Each row was made from one small tree. The marks that hang from a mark follow it in brackets, in alphabetical order. Every link used is in the known rows. Write each row's tree.
In the rows, zero is written as 128.
Known rows:
suren[limar[bofi moga[tegev[mezu[lazak]]] vafel]]: [129 153 131  92  76 112 165 111 148 120 131 153  83 120 120  91 139]
lazak[moga]: [109 146 156 171  98 104 139 171 117 144 101 143  76 163 150 138 164]
lazak[moga[tegev]]: [107 152 154 128  97 133 152 146 120 137 114 138  79 138 151 170 148]
mezu[lazak tegev]: [174 121 151 168 133 159 166 157 133 118  92 169  23 143  96 165 168]
suren[limar[bofi moga vafel]]: [117 143 138 114 102  55 161 115  98 136 130 128 108 137 121  49 174]
moga[lazak tegev]: [116 167 121 111 114 182 172 137 124 111 114 160 105 120 137 209 143]
limar[bofi moga[lazak tegev]]: [ 89 151  96  19  81 168 175 102 113 117 133 148 128 105 144 175 133]
bofi[limar[moga suren]]: [109 115 120 136 116 110 143 121 112 137  69 100 132 162 109  75 162]
suren[limar[bofi moga[lazak tegev[mezu]] vafel]]: [110 179 112  72  68 115 171 111 134 115 151 162 118 120 129 122 129]
bofi[limar[vafel]]: [135 113 147 200 129 110 157 133 102 127  86 128 113 161 110  85 191]
suren[limar[bofi]]: [113 139 169 171 137 101 133 139  91 128 125 145 106 144 123  49 174]
bofi[limar[moga[lazak] vafel]]: [121 132 109 120  83 110 169 128 117 129  88 137 130 146 114 138 161]
suren[limar[bofi moga[tegev] vafel]]: [113 146 137  73 102  79 173  93  99 130 141 123 110 116 124  77 157]
moga[tegev]: [117 147 141 132 131 165 164 127 118 121 116 132  87 124 133 153 161]
lazak[moga[tegev[mezu]]]: [104 169 145 145  75 155 143 158 155 131 128 157  68 147 153 169 129]
bofi[limar[moga suren vafel]]: [126 118 111 138 115  77 164 109 108 135  68  97 130 169 104  68 176]

Which tree is each row?
[141 127 104 122  90 134 168 107 158 118  72 119 107 152 103 111 141] : bofi[limar[moga[tegev[mezu[lazak]]] suren vafel]]
[111 163 128  90  83 101 163 103 131 125 154 139 101 124 125  76 143] : suren[limar[bofi moga[tegev[mezu]] vafel]]
[128 135  95 121 102  92 170 119 111 125  66 120 146 166 109 112 162] : bofi[limar[moga[lazak] suren vafel]]
[136 155 135 153  99 204 156 149 178 109 106 166  55 131 128 171 136] : moga[tegev[mezu[lazak]]]
[115 185 111 128  91 208 162 151 165 104 129 179  96 129 139 208 125] : moga[lazak tegev[mezu]]
[112 166 122  58  87  94 179  99 103 121 139 146 124 114 128 122 145] : suren[limar[bofi moga[lazak tegev] vafel]]
[122 136  90  88 115  67 178  97  98 126  99 101 125 163 128  56 188] : limar[bofi moga suren vafel]
[105 135 102  81 103 150 161 107 115 121  80 116 151 136 114 148 131] : bofi[limar[moga[lazak tegev] suren]]
[115 131 105  85  96  89 178 108 103 130 120 124 106 140 133  85 186] : limar[bofi moga vafel]
[ 98 139 145 109 103  86 139 126 103 139 130 130 109 132 125  56 156] : suren[limar[bofi moga]]
[144 116 136 200 151  88 158 125  97 122  69 109 128 180 104  60 195] : bofi[limar[suren vafel]]
[134 137 157 140  92 149 151 156 145 128  85 155  54 137 142 187 146] : mezu[lazak[moga[tegev]]]
[124 139  96  85 102 116 183  96 113 119  78 113 149 144 111 140 147] : bofi[limar[moga[lazak tegev] suren vafel]]
[100 131  97  83 117 101 157 108 102 130  96 105 126 154 131  65 170] : limar[bofi moga suren]
[111 131 103 118 104 124 147 128 116 127  67 122 148 159 112 120 146] : bofi[limar[moga[lazak] suren]]
